Each row was made from one walk, in order. Every step used is in the known rows, and no mark comes twice. Write each row's walk.
In the rows, zero is written as 128.
Known rows
P-F-C-E-A-Y-D: [115 105 107  98 131 126 131 103 145 106 152 167 146 102 110 118 137 120
 128 154 153 168 122 172 108 157 136 103 109 136 109 114 143 102 152  80
 126 141 140 179 134  96 146 172 147 128  99  67 118 113 129 129 125 129]
P-F-H: [126 143  72 143 135 133 133  93 146  80 115 167 129  92 132 142 133  84
 149 126 149 123  82 149 178 149 145 115 118 171 141 140 114  91 133 133
 127 172  91 172 126 122 144 147 148  98 114 130 125 110 120 134  94 154]
C-E-M: [128 117 113 102  80 127 132 152 148 143 123  44 142 121 136  98 145 229
 118 115 149 140 103  73 132  75 100 106 142 154 111 120 130 158 112 128
 104  99 169 140 146  91 127 163  57 111 120  93 106 146 146 124 109 146]
H-F: [154 163 117 100 156 147 113 104 158 139 130  82 115 101 138 114 135 153
 137 146 108  87 116  71 174 125 117 133 108 162 144 119 119 116 111  97
 102 173  97  87 119 169 136 120 101 121 142 132 159 152  83 136 127 131]
W-X-F-Y-A-E: [125 131 161 118 156 121 139 137  90 109 128 130 116 126 130 124 116  95
 113 115 124 121 140 192 158 159 103 130 154 158 170 102 100  98 156 127
  89 100 131 131 118 176 115 106 134 121  79 142 134 130 128 111 158 125]
P-F-X-W-Q-C-E: [112 110 186  83 130 118 133 102 129 116 157 175 121 113 115 151 145  70
 150 141 130 177 129 218 137 166 138 154  94 109 127 107 117 142 163  94
 117 203 137 227 138 140 160 180 178 141 139 138 110 123 116 138 108 122]
E-C-Q-W-X-F-Y-A: [138 103 125 125  92 112 138 145  76  75 122 145 110 149 152 146 117 148
 122 129 117 109 152 105 112  79 135 150 152 146 130 152 144 185 128 160
 155 125 148 128  94 128 124 117 103  85 119 184 139 139 133  97 159 102]
A-E-M: [122 122  94 109 103 140 128 142 141 112 135  75 149 140 125 111 135 186
  96 104 142 140 102 116 121 106  97 123 152  99 128 131  94  72  98 129
 103  84 112 140 154 111 126 140  67 124 128  86 113 108 127 136  87 137]
H-F-X: [153 153 145 104 162 159 110  92 141 180 144 110 125 102 139 108 146 105
 149 155 122 131 132 131 169 144 124 144 121 152 146 102  82 123 144  93
 107 173  94 105 120 177 149 124 120 111 137 155 156 138  89 141 121 105]
B-H-F-C-E-A-Y: [137 134 124  98 129 167 115 117 142  95 126 130 135 104 147  95 154 158
 113 133 136 182 116 178 163 140 134  98 136 196 101  20 126 135 129 109
 104 126 128  43 140 166 112 105 119  89 120 103 141 141 125 133 139  93]
E-C-P-F: [139 118 110 183 130 137 127 155 125  63 107 133 142 142 146 139 153 189
 111 129 101  56 139  97 125  87 129 114 132 138  94 147 113 140  94 101
 132 169 144 158 124  65 130 134 153  89 153 165 125 130  97 123 121 138]
D-Y-A-E: [115 122  55 128 131 124 114 140 125 224 128  97 154 128 133 120  89 134
 126 109 115 134 126  67  88 115 141 105 164 122 124 200 161  93  98 180
 137  43 117  97 119  81 119 121  97 183 145  66 119 120 153 113 118 135]
C-P-F-Y: [126 124 118 203 144 133 118 137 132 119 129 155 142 128 114 142 147 129
 123 136 152  86 126  72 123 177 159 101  83 135 103 130 129 136 124  57
 137 160 143 124 109 112 146 158 163 122 136 147 143 116 110 143 145 175]
D-Y: [125 161  88 174 138 124 117 124 147 168 117 102 145 119 118 141 107 128
 144 117  88 129 123  72 125 118 157 115 140 114 126 161 160  78  88 145
 122  71 103 132 124  92  98 111 103 159 147  91 133 148 146 129 125 125]
D-Y-A-E-C-P: [113 109  60 158 129 135 111 164 117 203 119  99 162 148 143 115 105 173
 105 106 101 111 154  57  76  89 139 104 168 132 104 212 148 124  94 176
 142  39 142 105 108  61 125 124 116 164 156  98 115 123 148 114 126 134]
A-Y-D: [118 161 130 133 150 126 125 101 163 133 121 148 161 113  52  86 119 119
 129 132 107 153 132 136  88 140 115  81 121 127 141 168 142  77 101 129
 161  61 125  82 148 154 129 125 112 189 124  51 114  99 172 135 125 129]
C-P-F-X-W-Q: [125 120 172 168 149 131 112 141 135  84 148 163 141 125 123 135 161  90
 132 145 134  97 146 160 127 182 127 141  81  98 105 140 105 171 154 109
 147 180 131 191 118 144 165 139 199 144 154 185 124 117 115 157 142 155]
W-Q-C: [120 163 122 164 146 116 148 139 129  80 117 147 127 132 102 175 134 104
 139 135 101 149  98 119 127 118 138 136  82 116 136 112 140  93 107 145
 142 187 126 109 138 149  82 138 116 131 150 117 113 127 131 136 134 161]
A-E-C-Q-W: [131 103  97  92  56 132 117 153 120 120 131 134 121 169 119 144 113 147
 102 106 135 113 117  89 101  82 127 127 165  83  97 158 149 137 100 154
 143 117 124 124 144  96 123 119  93 109 138 138 116 105 144 115 105 112]
D-Y-A-E-M: [110 116  48 130 128 127 119 142 122 191 133  73 162 127 140 113 103 179
 117 108 109 146 131  75  85  96 128 116 163 121 130 210 139  87  90 181
 132  17 116 125 110  85 126 139  72 169 149  65 115 122 151 117 115 132]
E-M: [138 137  97 153 127 129 141 133 141  76 119  55 149 119 146 111 149 213
 124 127 120 122 106  98 134  90 105 133 132 122 144 134  96  91  87 130
 118  95 111 139 136 113 120 139  63 109 136 101 126 136 117 136 106 136]
A-E-C: [129 121 106 111  94 142 124 152 126 134 122 111 141 154 125 125 126 144
  98 102 118 117 112 117 126  86 119 114 175 106 120 134 108  83  94 129
  92 125 126 125 163  74 110 126  97 111 121 114 111 112 130 118  84 124]
P-F-C-Q: [137 134 102 137 125 115 121  99 141  82 148 169 106 125 125 170 134 109
 154 161 152 117 103  99 132 194 163 115 113 118  89 114 144 112 130  86
 144 187 102 162 118  87 137 133 159  94 126 135 142 111 114 136 139 137]
Q-C-F: [143 144 138 149 134 107 149  89 159 186  94 138  86 143 130 152 117 194
 150 132 138 130 111  76 127 129 149 106 103 127 121  88 146 119 101  92
 139 140 146  68 147  99 124 127 143 117 150  76 140 120 123 135 114 132]
A-E-C-P-F-Y-D: [114 100  94 130 104 149 124 157 125 119 131 155 158 155  93 124 136 130
  83 115 142 130 152 144  87 129 123  94 141 124  99 171  88 102 113  87
 117 126 147 139 138 105 139 172 128 120 132 112 111 101 130 131 117 134]
E-C-P: [143 130 118 200 123 140 127 168 128 100  97 101 147 152 145 124 149 187
 111 122 114  61 147  71 116  71 127 111 148 133 100 143 114 150  89 122
 136 135 150 110 135  64 110 115 135  91 146 161 126 136 114 124 123 134]
H-F-X-W: [143 141 189  74 153 153 109  86 148 189 155  93 120 103 142  97 146  91
 152 151 122 129 157 163 169 158 119 167 115 135 152 102  85 148 151  86
  96 166  96 129 121 193 167 122 148 136 134 161 157 154  83 146 113  91]
D-Y-A-E-C-P-F: [110 103  53 146 131 132 111 155 115 170 127 119 159 139 142 128 109 168
 105 114 100 107 148  71  81 103 142 107 155 131 101 212 141 118  94 164
 141  64 132 148 101  61 142 141 131 160 162  98 116 116 136 115 122 136]
C-F: [165 156 122 148 103 115 124 110 162 166 111 123  97 122 145 118 132 192
 147 140 133 101  86  62 154 135 131  97 112 136 128 105 121 137 112 129
 118 135 141  85 144  93 143 112 114 122 132  94 143 120 151 137 125 161]
H-F-P: [133 159 121 126 164 151 118  99 158 114 135 151 124 103 129  88 138 138
 134 143 136 102 118 102 173 124 147 139 101 173 138  99 112 134 134  79
 100 177  95 103 108 170 149 116 117 119 137 181 164 156  80 140 127 137]
W-X: [147 163 145 145 162 131 142 153 116  90 105 100 109 125 122 136 125 120
 136 125  84  80 101 138 158 138  92 126 151 107 139 135 117  73 123 158
 125 119 108 123 137 130  98  98 130 117 110 147 120 142 143 119 154 120]
P-F-C-E: [132 120 111 114 132 118 127 107 140 132 136 144 122 117 128 144 136 127
 140 142 169 133  97 129 140 178 157 104 114 141 106  84 134 119 144  63
 102 202 141 181 128  68 136 162 152  97 107 109 126 121 105 128 119 144]
W-X-F-Y: [133 160 187 152 160 120 142 128 103  79 116 133 108 119 121 141 127  93
 129 123 107 117 138 194 179 163 113 139 141 154 176  82  98  93 149 101
  82 127 121 149 115 182 101  99 137 108  84 157 145 148 121 122 162 118]
D-Y-A-E-C-Q-W-X: [115 101  66 111 109 124 120 162  94 163 129 118 127 154 137 140  84 155
 113 105  83 125 142  84  73  90 131 132 179  93 107 227 169 131 109 222
 166  39 126 142  93  86 127 118  96 156 149 117 114 126 170 101 148 102]

Which walk is each row?
[150 131 123 117  97 114 126 142 117  86 123 137  86 144 118 166 103 129
 146 132 130  83 107  68 118 128 119 143 128  74 102 170 194 167 133 187
 200 111 108 113 114 151 125  94 109 124 140 173 135 127 159 119 168 115]  C-Q-W-X
[149 161 185 134 172 118 141 129 120  46 103 114 100 115 132 135 123 129
 131 125  95  81 133 197 191 144  84 143 148 144 171  97 114 102 145 139
 100 129 106 161 129 174 101  72 149 115 105 160 136 150 114 123 158 112]  W-X-F
[111 136 102 139 115 115 143 136 116 157 137 171 117 146 109 149 130 123
 124 134 125 189  93 106 104 136 148 119  83 133 130 115 112 116 124 138
 126 166 170  75 124 136 120 171 104 134 134  94 111 103 161 130 143 184]  W-Q-C-F-Y-A-E
[137 148 181  81 151 150 111 101 140 150 164 111 121 103 133 106 155  75
 147 156  98 148 146 178 171 156 119 178  99 129 154 108  75 151 156 107
  95 191 100 147 113 212 159 132 136 140 139 173 147 153  96 150 128 108]  H-F-X-W-Q
[116  90  88 115  92 126 136 156  66 185 146 140 133 155 127 128 110  96
 110 117 142 147 122  83  77 121 153 124 151 123 120 168 133 136 134 147
 143  97 159  78 105 117 131 159  87 114  93 142 128 113 158  94 155 129]  F-Y-A-E-C-Q-W-X
[164 162 115 102 152 160 120 115 146  78  98 114 123  99 139 118 142 152
 133 128 124 118 104 153 185 149 121  96 130 195 123  67 115 118 105 132
 111 153  86  25 140 196 107  94 113 103 165 128 148 145 111 137 138 104]  B-H-F
[124 135 199 106 167 150 117 102 145 164 151 126 117 125 128 115 157  94
 137 152 116 141 176 173 149 156 123 175  81 126 133 102  82 174 157  87
 120 189 122 132 106 213 162 134 174 138 161 184 147 147  80 157 137 106]  H-F-X-W-Q-C-P
[117  99  48 115  92 120 113 146 109 187 132 119 141 149 140 137  84 159
 117 108 110 131 142  48  65  81 148 124 167 104 107 225 180 142  97 204
 167  46 126 117 102  77 128 127  85 165 160 101 119 121 161 103 127 116]  D-Y-A-E-C-Q-W
[118  97  92 166 139 134 115 146 119 162 140 147 149 134 127 128 135 131
 111 128 173  89 127  62  99 174 148  92 101 137  98 153 127 140 130  79
 143 138 155 100 111 109 160 167 162 140 133 136 132  97 115 133 140 183]  C-P-F-Y-A-E
[132 160 131 152 134 120 132  83 154  86  90 142 123  97 146 117 125  85
 139 112 177 135 134 178 206 129 127 127 138 216 188  81 113 145 151 135
 102 136 100 130 128 174 115  81 145 100  98 146 146 134 106 139 100 137]  X-F-H
[133  97  71  96 119 131 131 154 103 188 125  88 154 138 154 108 111 153
 112 114 143  95 113  81  93  78 112 102 176 149 130 171 126 117 108 172
 133 106 138  61 144  74 124 135  98 137 123 102 115 107 131  96 102 140]  Y-A-E-C
[107 115 202 102 114 125 141 124 124 153 152 111 139 133 121 114 158  97
 139 131 135 213 152 221 118 127 119 169 117 101 134 100  85 159 161 126
 115 138 151 185 144 154 144 167 137 136 127 143 103 138 137 146 109 106]  F-X-W-Q-C-E-M
[144 154 189 174 184 122 139 132 119  74 103 128 101 138 133 133 135 128
 121 128 130  79 163 199 168 181 104 137 139 135 146  74  97 126 165 104
 104 135 123 163 110 144 104  65 187  94  98 177 142 146 105 135 172 111]  W-X-F-C-P
[117 125 117 162 120 140 123 128 133  86 151 117 157 102 145 104 135 134
 123 137  95 141 104 102 128  68 121 135 124 113 140 108 169  79 101 139
 145  64 111  89 164 120 112 106  97 146  99  77 138 119 143 122 104 131]  E-A-Y
[117  90 156 113 106 148 112 146 124 131 141 145 145 161 128 118 145 122
  94 108 137 114 158 185 115 128 118 134 154  89 100 140  81 135 128 101
 107 138 138 197 148  88 158 139 173 122 135 155 111 105 112 136  90 111]  A-E-C-P-F-X-W
[109  89 175  79 123 126 137 113 120  94 170 161 129 104 141 148 149  75
 146 150 128 186 129 222 137 139 129 170  92 108 128 103 125 136 171 107
 123 188 131 227 144 146 156 177 173 136 128 132 112 129 113 136 108 119]  P-F-X-W-Q-C-E-A
[142 130 132 129 159 132 125  94 124 118 145 174 135 101 131 148 141  80
 155 150 137 132 102 171 148 174 144 128 119 120 138 122 106  85 151  95
 125 181  94 180 138 118 151 147 153 115 133 134 134 104 106 134 104 125]  P-F-X
[116 101 111 110 108 124 113 129 116 252 140 114 142 142 155 100 111 150
 125 115 100 163 162 135  89 110 142 129 173 113 126 186 111 138 119 173
 116  43 143 149 117  72 159 134 128 167 142  86 120 126 165 118 110 105]  D-Y-A-E-C-F-X-W
[112  96  86 162 111 136 126 160  90 226 140 118 163 151 131 109 128 109
 102 116 163 138 135  56  81 125 157  91 145 155 117 146 113 130 115  99
 122 104 173  44 119  90 127 165 109 123  98 118 129 110 139 112 130 163]  F-Y-A-E-C-P
[139 149 192 128 156 120 140 128 120  96 108 119  98 129 134 127 126 123
 125 124 133 115 142 203 178 161 100 133 155 147 151  56 107 129 169 108
  83 140 140 177 124 136 100  83 164  91  80 156 128 155 120 123 162 106]  W-X-F-C-E
[116 121 101 137 130 140 132 126 142  87 146 125 167  94 116  93 127 120
 123 148 107 151 129 140  98  76 100 119 122 124 146 149 161  69 112 152
 168  40 105  81 164 152 113 126  97 165 109  49 127 117 158 128 118 120]  E-A-Y-D
[127 148 109 166 128 118 156  77 163 186  85 157  85 136 135 139 121 163
 151 121 161 166 109 103 148 124 151 105 110 160 129  92 122 131 120 123
 144 132 144  74 137 106 130 130 150  94 128  90 129 115 139 141  99 137]  Q-C-F-H
[144 153 162 150 159 108 131  83 144 112 110 132 123 119 144 133 129 108
 139 136 182 121 152 175 168 177 150 130 126 160 173  35 119 124 151  65
  82 164 110 135 125 131  98  76 157 101  99 125 162 140  75 139 124 118]  X-F-C
[111 105 116  90  80 137 123 149 149 158 143 100 160 101 115  79 125 158
 118 130 136 167 121 108 107  63  95  95 133 151 112 132 182 144 131 145
 147  49 168  84 170 118 122 149  88 162  98  51 106 133 179 119 119 137]  C-E-A-Y-D
[155 136 140 123 155 115 149 136 104 106  96 126 110 128 130 144 101 122
 132 114 125  75 102 150 122 133 125 160 115  69 167 144 160 117 144 162
 148 141 112 150 118 145 113 108 117 130 123 157 136 135 116 113 141 104]  Q-W-X
[123 116  57 130 108 123 116 143 120 219 122 106 140 141 150 112 103 186
 116 111  94 139 131  68  94  89 143 104 171 135 119 198 129 116  93 183
 121  48 144 109 114  53 137 128  94 158 150  66 120 119 164 109 117 133]  D-Y-A-E-C-F
[132 135 127 136 115 123 129 123 143 211 122 105 133 139 128 117 131 123
 136 128 190 147 110  99 125 160 156  93 141 130 105  62 137 141 146  80
 102 156 164 106 142  50 102 129 128 102  85 109 126 138 132 129 127 134]  F-C-E
[ 97 124 174 128 144 112 142 130 142  89 138 157 136 130  76 145 137  72
 131 142 125 152 169 193  92 175 133 147  54 105 133 143 124 143 134  95
 139 169 147 165 117 194 142 180 181 182 150 129 116 144 123 154 154 150]  X-W-Q-C-P-F-Y-D
[137  81  65  78  88 121 125 152  96 168 129 108 134 150 155 123  98 153
 114 116 156  96 116  60  73  74 121 116 164 119 120 195 160 164 118 192
 174 100 137  64 128  90 139 133  93 137 136 122 121 100 142  94 115 130]  Y-A-E-C-Q-W
[141 112 132 112 102 102 128 128  96 106 133 151  92 135 130 155  98 113
 141 134 151 110 133  82 112 144 135 142 124 120 131 159 189 191 152 167
 186 107 125  94  90 183 133 106 110 127 120 177 148 127 148 108 184 123]  C-Q-W-X-F-Y-A
[117 154 122 192 149 123 141 155 134  78 111 147 129 146 100 166 141 125
 127 133 117 124 118  97 115 122 134 129  74 110 112 125 138 130 110 134
 160 181 144  94 127 145  91 133 144 134 166 142 114 123 130 147 151 172]  W-Q-C-P
[129 140 201 125 134 126 124 121 122 151 159 135 142 120 124 117 151  26
 152 139 127 168 135 216 136 165 129 166 119  92 152 109  86 138 160 140
 122 157 112 162 145 162 133 125 150 157 121 162 121 133 142 148 116 119]  F-X-W-Q
[132 160 189 154 180 122 143 123 117  22 108 170 107 116 126 114 125 113
 127 120 121  93 137 223 187 142 108 146 142 154 164  81 107 116 164 124
  96 135 102 180 120 173 111  69 160 113 101 196 140 153 114 127 155 119]  W-X-F-P
[126 117 101 106  58 140 112 157 130 116 137 122 122 167 117 141 122 148
 104 110 120 120 115  80 118  84 113 109 182 107  81 158 132 118  91 150
 131 108 124 112 160  84 117 114  96 105 134 130 113 109 155 119 105 125]  A-E-C-Q
[112 124 215 102 117 123 134 122 126 187 149 134 131 132 116 124 145  45
 150 131 141 200 144 212 123 149 130 156 117  96 132  96 112 162 166 123
 122 161 148 156 151 152 134 148 160 152 123 146 108 137 142 144 114 113]  F-X-W-Q-C-E
[140 134 128 120  95 113 129 121 123  54 110 162  80 132 128 154 104 107
 144 122 153 109 124 122 152 132 117 151 135 125 129 149 173 192 156 199
 184 113 102 136 102 183 129  81 130 103 121 196 137 127 151 125 158 111]  C-Q-W-X-F-H
[113 108 187 155 171 122 143 102 144 149 114 159 117 145 117 156 136 127
 142 131 157 118 174 143 107 166 148 139  87 100 108 105 141 147 137  60
 162 157 133 144 132 126 145 144 222 140 165 140 132 119  81 151 114 114]  Q-C-P-F-X-W
[141 131 149 120  96 106 126 124 108  77 129 161  87 141 114 168 104 104
 139 131 140 115 130  95 130 149 133 151 121 106 126 132 183 179 147 144
 170 118 119 128  98 184 126 101 111 115 120 178 151 133 147 122 178 113]  C-Q-W-X-F-Y
[ 93 135 132 136 106 125 141 150 130  82 139 145 138 128 102 142 139 132
 119 130  90 192 100 120 115  69 126 134  90 128 114 103 168 124 115 149
 142 144 168 120 149 137  97 153 102 141 129  93  98 126 160 126 130 159]  W-Q-C-E-A-Y
[105 133 194  94 109 105 139 139 151 121 133 105 119 134 109 138 130 103
 138 120 115 147 134 156 127 123 122 155  91 108 133 105 157 166 124 132
 115 163 156 153 146 151 121 148 149 172 135 127 106 159 133 136 124 144]  X-W-Q-C-E
[158 135 167 113 159 103 147 116 107  68  90 142 105 118 142 145 101 128
 127 114 133  81 129 189 148 138 116 172 113 100 197 112 157 138 155 144
 130 144 108 170 110 179 114  86 129 129 121 162 148 144  94 112 145  97]  Q-W-X-F
[118 110 187  55 129 153 124 113 136 163 171 104 117 106 150 108 151  98
 138 155 111 183 158 184 159 112 108 186  97 145 135  79 104 170 167 107
 104 175 129 146 128 202 153 152 138 132 134 155 140 163  95 143 121  99]  H-F-X-W-Q-C-E-A
